Every row comes from one small tree of marks. The marks that hang from a mark follow it in brackets, in the order of their numbers. Every link used is in the known rows. Which tree was each row made from?
Known rows:
k42[k281 k338 k812[k432]]: [-0.71  4.26 -1.80 -3.65 -1.35 -1.38 -1.38  0.00  0.58  0.46 -0.63 -1.41
 -0.33 -1.72  1.10  2.79  2.09 -3.09  0.13  5.28 -1.59  3.18 -0.96  0.03]
k432[k812[k42[k338] k281[k773]]]: [ 0.86  2.62 -1.11 -4.37 -0.44  0.16 -2.18  0.73  0.89  1.82 -0.65  0.15
 -0.66  1.78  2.61  3.18  0.21 -0.09  3.70 -1.25 -1.80 -0.01  0.38  1.91]
k432[k42[k281]]: [-1.89  0.93 -0.46  3.80 -1.93 -0.41 -1.80  0.32  0.83  0.14 -0.99 -0.14
 -0.13 -0.02  0.01  3.33 -0.42 -1.32 -0.90  3.67  0.11  0.58 -0.59  0.05]
k42[k338 k812[k281 k432]]: [ 0.46  5.30 -1.10 -5.72 -1.57 -1.09 -0.89  1.05  0.93 -0.41 -0.10 -1.05
  0.21 -0.06  2.52  0.34  1.80 -3.26  1.29  4.36 -1.90  2.94 -0.75  0.51]
k42[k338 k812[k432]]: [-0.33  4.00 -1.65 -5.82 -1.74 -0.97 -0.74  0.22  0.41 -0.77 -0.06 -1.58
  0.51 -0.33  1.59  1.84  1.25 -3.03  0.57  3.36 -2.01  3.55 -0.41 -0.14]
k338[k42[k812[k281 k432]]]: [ 1.07  2.60 -0.46 -2.87 -2.85 -0.60 -0.25  0.00  1.38 -0.41  0.51  0.15
  0.61 -0.24  1.72  0.94 -0.39 -3.64  1.50  3.13 -1.70  2.86 -0.91  1.03]
k338[k42[k281[k812[k432]]]]: [-1.49 -0.18 -0.05  1.11 -3.06 -0.24 -1.11 -0.06  0.48  0.93  1.02  0.54
 -1.00  0.74 -0.87  5.02 -1.02 -1.17 -1.66  3.24 -0.18  2.57 -0.29 -0.02]
k432[k42[k338] k812[k281]]: [ 0.69  2.41  0.14 -1.45 -0.60 -0.38 -2.76  0.69  0.59 -0.19 -0.82 -0.80
 -0.03  1.71  2.56  2.76  0.41 -1.45  0.63  2.23 -0.34  0.94 -0.88  1.29]
k281[k773 k812[k432]]: [-2.61  1.44 -0.71 -3.49 -1.97  0.38 -0.52  1.15  0.52  0.12  1.59 -0.40
 -1.32  2.46 -1.02  3.56 -1.59 -0.35 -0.99  0.29 -1.65  2.41  0.31  0.23]
k281[k773 k812[k42]]: [-1.46  0.45 -1.10 -0.67 -1.72  0.91 -0.61  0.46  0.63  1.56  0.48  0.22
 -0.72  2.44 -0.37  5.21 -1.83  0.28  1.99 -2.42 -0.98  0.86  1.35  0.23]
k338[k42]: [-0.28 -0.55  0.37  0.36 -2.87 -0.03 -0.86  0.30  0.52  0.07 -0.21  0.85
  0.38 -0.16  0.77  2.57 -1.22 -1.15  0.94  0.11 -0.74  1.69  0.31 -0.20]
k812[k281[k773]]: [-0.65  2.58 -0.47 -2.10 -1.33  0.41 -0.96  1.98  1.02  0.89  0.11  1.17
 -0.59  1.11  0.91  0.46 -0.53 -0.19  1.56  0.05 -1.74 -0.25  0.14  1.19]
k42[k281]: [-1.19  1.16 -0.42  2.19 -1.57 -0.40 -0.97  0.26  0.55  1.21 -1.09  0.62
 -0.69 -0.71  0.43  2.59  0.56 -1.08  0.03  2.61 -0.46  0.39 -0.33 -0.15]
k432[k42[k338] k812[k281[k773]]]: [-0.22  3.11 -0.91 -3.40 -0.46 -0.12 -2.91  1.74  0.90  0.19 -0.23 -0.54
 -0.15  1.88  2.22  3.42 -1.33 -0.36  1.69  1.12 -1.60  0.73 -0.41  1.99]
k432[k812[k281[k42[k338] k773]]]: [ 0.55  2.98 -0.97 -6.04  0.80  0.06 -2.82  2.22  0.68  1.83 -0.10 -0.51
 -1.33  0.38  2.09  2.70 -1.38  0.57  2.47  1.05 -2.64 -0.86  0.40  2.27]
k432[k42 k812[k281]]: [ 0.70  1.56  0.38  0.54 -0.70 -0.12 -1.86  0.03  0.93 -0.04 -0.39 -0.03
  0.43  1.46  2.03  1.87 -0.83 -1.39  0.03  1.75 -0.47  0.68 -1.12  1.47]
k432[k42[k338 k812[k281[k773]]]]: [-0.09  4.88 -1.66 -3.17 -1.24 -0.20 -2.38  2.32  1.32 -0.71 -0.52 -1.09
  0.96  0.50  1.85  2.24 -0.97 -1.65  2.99  3.24 -2.04  1.19 -0.19  1.36]
k281[k42[k338] k773 k812]: [-2.32  2.03 -1.34 -4.98 -0.79  0.41 -2.27  3.08  0.05  1.25  0.38 -1.21
 -1.17  0.90 -0.16  5.12 -2.22  1.43  1.00  0.66 -1.73 -0.41  1.67  0.33]
k812[k42[k338] k281]: [ 0.44  2.85 -0.26 -2.07 -1.61  0.01 -1.29  0.42  0.56  1.24 -1.24 -0.08
 -0.45  1.22  2.54  1.67  2.09 -1.26  2.30 -0.09 -0.72  0.29  0.31  0.41]
k281[k42 k773]: [-1.61  1.27 -0.98 -2.47 -0.80  0.58 -1.36  1.93  0.87  1.11  0.16 -0.08
 -0.80 -0.85 -0.09  2.53 -2.78  0.58  1.43  0.12 -2.33 -0.85  1.09  0.72]

Which tree is each row?
[ 2.08  1.10 -0.20 -0.46 -0.90  0.19 -0.68 -1.12  0.85  1.73 -0.91  0.86
 -0.14  1.27  2.67  1.80  0.31 -1.07  2.49 -0.74 -0.69  0.44 -0.53  1.57] -> k432[k812[k42 k281]]
[-2.29  0.73 -1.06 -2.68 -0.97  0.86 -1.18  2.30  0.40  1.29  0.92 -0.38
 -1.08  0.65 -0.69  4.35 -3.26  1.29  0.69  0.10 -1.59 -0.59  1.41  0.54] -> k281[k42 k773 k812]
[-0.26  2.56 -0.62 -1.23 -1.83  0.73 -0.68  1.01  1.30  1.62 -0.30  1.41
 -0.56  1.18  1.32  1.52 -0.53 -0.30  3.05 -1.26 -1.66 -0.49  0.48  1.33] -> k812[k42 k281[k773]]
[ 0.98  0.97 -0.66 -2.80 -1.04 -0.45 -1.68 -0.90  0.20  1.31 -1.26 -0.83
 -0.29  0.82  2.45  4.22  1.05 -1.23  2.16 -0.66 -0.78  1.33  0.31  0.58] -> k432[k812[k42[k338]]]
[-2.13  3.59 -0.49 -1.74 -1.94  0.11 -1.43  1.55  1.76 -0.84  0.68 -0.29
 -0.25  2.13  0.27  1.40 -1.64 -1.39 -0.96  2.00 -2.14  1.26 -0.46  1.86] -> k812[k281[k773] k432[k42]]
[-0.98  3.93 -2.56 -2.77 -0.91 -0.69 -1.83  1.49  0.71  1.35 -1.14 -0.48
  0.02 -1.47  0.90  3.55  0.52 -1.35  3.12  3.96 -2.20  1.47 -0.09  0.54] -> k42[k281[k773] k338 k812]
[-1.75  3.87 -2.28 -0.80 -1.51 -0.77 -2.70  1.51  1.12  0.02 -0.93 -1.53
  0.45 -0.47  0.42  5.02 -0.49 -1.39  1.89  4.38 -1.74  1.56 -0.18  0.90] -> k432[k42[k281[k773] k338 k812]]
[-2.75  1.67 -1.28  2.68 -1.60  0.02 -2.29  1.24  1.19  0.35 -0.64  0.14
 -0.47  0.47 -0.70  3.91 -1.50 -0.39  0.54  2.47 -1.00  0.40 -0.02  0.80] -> k432[k42[k281[k773]]]
[-1.71  2.51 -1.65 -1.05 -1.52 -0.09 -1.99  1.29  0.84  2.37 -1.15  0.13
 -1.27 -0.23  0.55  4.66  0.94  0.05  2.63  0.51 -1.21  0.06  0.74  0.41] -> k812[k42[k281[k773] k338]]
[-2.39  2.35 -1.38 -5.17 -2.14  0.24 -1.18  0.79  0.40  1.10  0.76 -0.99
 -1.37  2.57  0.13  5.13 -0.30 -0.30  0.91 -0.37 -1.67  2.15  1.01  0.30] -> k281[k773 k812[k42[k338] k432]]
[-1.26 -0.98  0.17  2.98 -2.99 -0.02 -1.14  0.18  0.32  1.52 -0.04  0.92
 -0.78  0.17 -0.26  5.17 -1.25 -0.56  0.05  2.31  0.37  1.45  0.26 -0.23] -> k338[k42[k281[k812]]]
[-2.22  2.27 -0.53 -5.49 -1.21 -0.29 -1.68  1.65 -0.01  0.58  0.81 -1.83
 -1.30  0.76  0.17  4.09 -0.30 -0.66 -1.82  2.53 -1.36  1.29  0.77 -0.24] -> k281[k42[k338] k812[k432]]
[-1.71  4.68 -1.15 -7.03 -0.61 -0.01 -2.38  2.72  1.03  1.07  0.60 -0.70
 -1.75 -0.27  1.16  1.53 -0.67 -0.09  0.63  2.37 -3.05  0.06  0.50  1.61] -> k812[k281[k42[k338] k773] k432]
[-2.23  2.68 -1.57 -1.70 -1.35 -0.30 -2.33  2.27  0.53  1.50 -0.85  0.17
 -1.14 -0.80  0.40  3.53  0.69 -0.01  1.31  2.27 -1.66 -0.02  0.14  0.35] -> k42[k281[k773] k338]
[-1.73  1.92 -1.26 -0.09 -0.59 -0.51 -3.50  1.10  0.74  0.85 -0.66 -1.02
 -0.53  0.55  0.57  5.47 -1.11 -0.04  0.88  2.78 -1.24  0.74 -0.44  1.60] -> k432[k42[k281[k773] k338] k812]
[-0.99  4.05 -0.40 -5.80 -0.91 -0.44 -1.69  1.54  0.74  0.65  0.00 -0.97
 -1.27  0.10  1.75  1.23  0.79 -1.58 -0.44  3.51 -2.09  0.39  0.03  0.95] -> k812[k281[k42[k338]] k432]
[ 0.34  1.34 -0.88 -2.71 -3.05 -0.72 -0.33 -0.89  1.03 -0.76  0.45 -0.40
  1.35 -0.67  0.97  2.54 -1.40 -3.48  0.92  2.61 -1.66  3.83 -0.50  0.17] -> k338[k42[k812[k432]]]
[-1.87  2.14 -1.69 -0.39 -2.06  0.16 -0.83 -0.07  1.30  1.85  0.05  0.42
 -1.50  0.17 -0.43  3.74  0.34 -0.72  0.90  1.27 -2.00  1.23  0.10  1.09] -> k812[k42[k281[k773]] k432]
[-1.80  1.66 -1.20 -3.08 -1.84  0.63 -1.51  1.55  0.20  1.47 -0.05 -0.55
 -1.12  2.37  0.33  5.71 -0.57  0.35  2.76 -1.81 -0.89  0.82  1.57 -0.12] -> k281[k773 k812[k42[k338]]]
[-2.58  2.07 -0.52 -2.36 -2.30 -0.34 -2.06  1.19  0.23 -1.18  0.59 -2.45
 -0.12  2.69  0.02  4.89 -0.15 -1.45 -2.71  2.81 -0.05  3.07 -0.03 -0.51] -> k281[k812[k432[k42[k338]]]]
[-0.44  3.53 -1.04 -4.03 -1.24  0.37 -1.48  1.74  0.94  1.81 -0.79  0.42
 -0.92  0.92  1.83  2.37  0.64 -0.06  3.33 -1.05 -1.71 -0.14  0.72  1.43] -> k812[k42[k338] k281[k773]]
[ 0.48  3.38 -1.11 -4.02 -2.82 -0.03 -0.72  0.77  1.74  0.02  0.98  0.42
  0.66  0.24  1.27  1.38 -1.87 -2.82  2.73  2.17 -2.76  2.75 -0.43  1.78] -> k338[k42[k812[k281[k773] k432]]]
[-0.61  4.25 -1.76 -6.15 -0.90 -0.94 -1.39  0.72  0.67  0.11 -0.13 -2.39
  0.06 -1.99  1.42  2.73 -0.06 -2.64  0.87  4.09 -2.34  2.07  0.29  0.39] -> k281[k42[k338 k812[k432]]]
[-2.24  1.45 -0.60  2.17 -1.79 -0.36 -2.55  1.64  0.04  0.46 -0.81 -1.16
 -1.01  1.45 -0.16  5.85  0.34 -0.40 -1.09  4.13  0.77  1.09  0.04 -0.42] -> k432[k42[k281[k812] k338]]
[ 0.36  1.24 -1.17 -0.59 -0.92 -0.61 -2.12 -0.89  0.31  2.45 -1.80 -0.36
 -0.92 -0.04  1.90  5.22  1.86 -1.17  2.06  1.57 -0.32  0.87 -0.17  0.80] -> k432[k812[k42[k281 k338]]]
[ 0.41  4.93 -1.56 -5.41 -1.00 -0.30 -1.50  2.38  0.97  0.27 -0.48 -0.25
  0.36 -0.15  2.00  1.09  0.23 -1.47  3.83  2.04 -2.34  0.93 -0.15  1.06] -> k42[k338 k812[k281[k773]]]
[-2.70  2.97 -0.79  0.14 -1.89 -1.02 -2.74  0.56  0.88 -0.34 -0.61 -1.43
 -0.81 -0.05  0.30  3.77  1.26 -1.92 -2.15  5.17 -0.80  2.07 -0.76  0.06] -> k812[k432[k42[k281 k338]]]
[-2.63  3.18 -1.78 -2.80 -1.76 -0.26 -2.05  0.58  1.11  1.88 -0.43 -0.30
 -1.36 -0.18  0.42  4.33  1.24 -0.94  0.94  1.79 -2.17  1.31  0.36  0.78] -> k812[k42[k281[k773] k338] k432]
[-1.38  0.42 -0.68  0.95 -2.53  0.10 -1.77  0.99  1.00  1.48 -0.09  1.54
 -0.74 -0.96 -0.18  3.95 -1.94 -0.18  2.03  1.13 -1.20  0.75  0.18  0.81] -> k338[k42[k281[k773]]]
[-2.52  1.11 -1.04  0.89 -1.26  0.37 -1.27  1.53  0.42  1.75  0.27  0.62
 -1.40  0.80 -1.19  4.77 -1.47  0.52  0.35  1.66 -0.90  0.32  0.44  0.33] -> k42[k281[k773 k812]]
[-3.35  2.03 -1.48  0.71 -1.43 -0.03 -2.83  2.72  0.42  0.58 -0.17 -1.02
 -1.01  1.58 -0.64  6.39 -1.17  0.43 -0.27  2.73 -0.29  0.58  0.39  0.33] -> k432[k42[k281[k773 k812] k338]]
[-1.07  2.26 -1.06 -3.92 -2.15 -0.52 -1.01 -0.53  0.60  0.53 -0.50 -0.76
 -0.56  0.96  1.20  3.23  1.92 -2.06  0.31  0.76 -1.31  2.33  0.34 -0.10] -> k812[k42[k338] k432]
[-0.19  2.97 -1.49 -1.64 -1.78 -0.88 -1.66  0.90  0.63 -1.31 -1.12 -2.09
  1.61 -0.06  1.67  3.11 -0.02 -2.42  1.27  3.29 -0.72  2.27 -0.12 -0.23] -> k432[k42[k338 k812]]
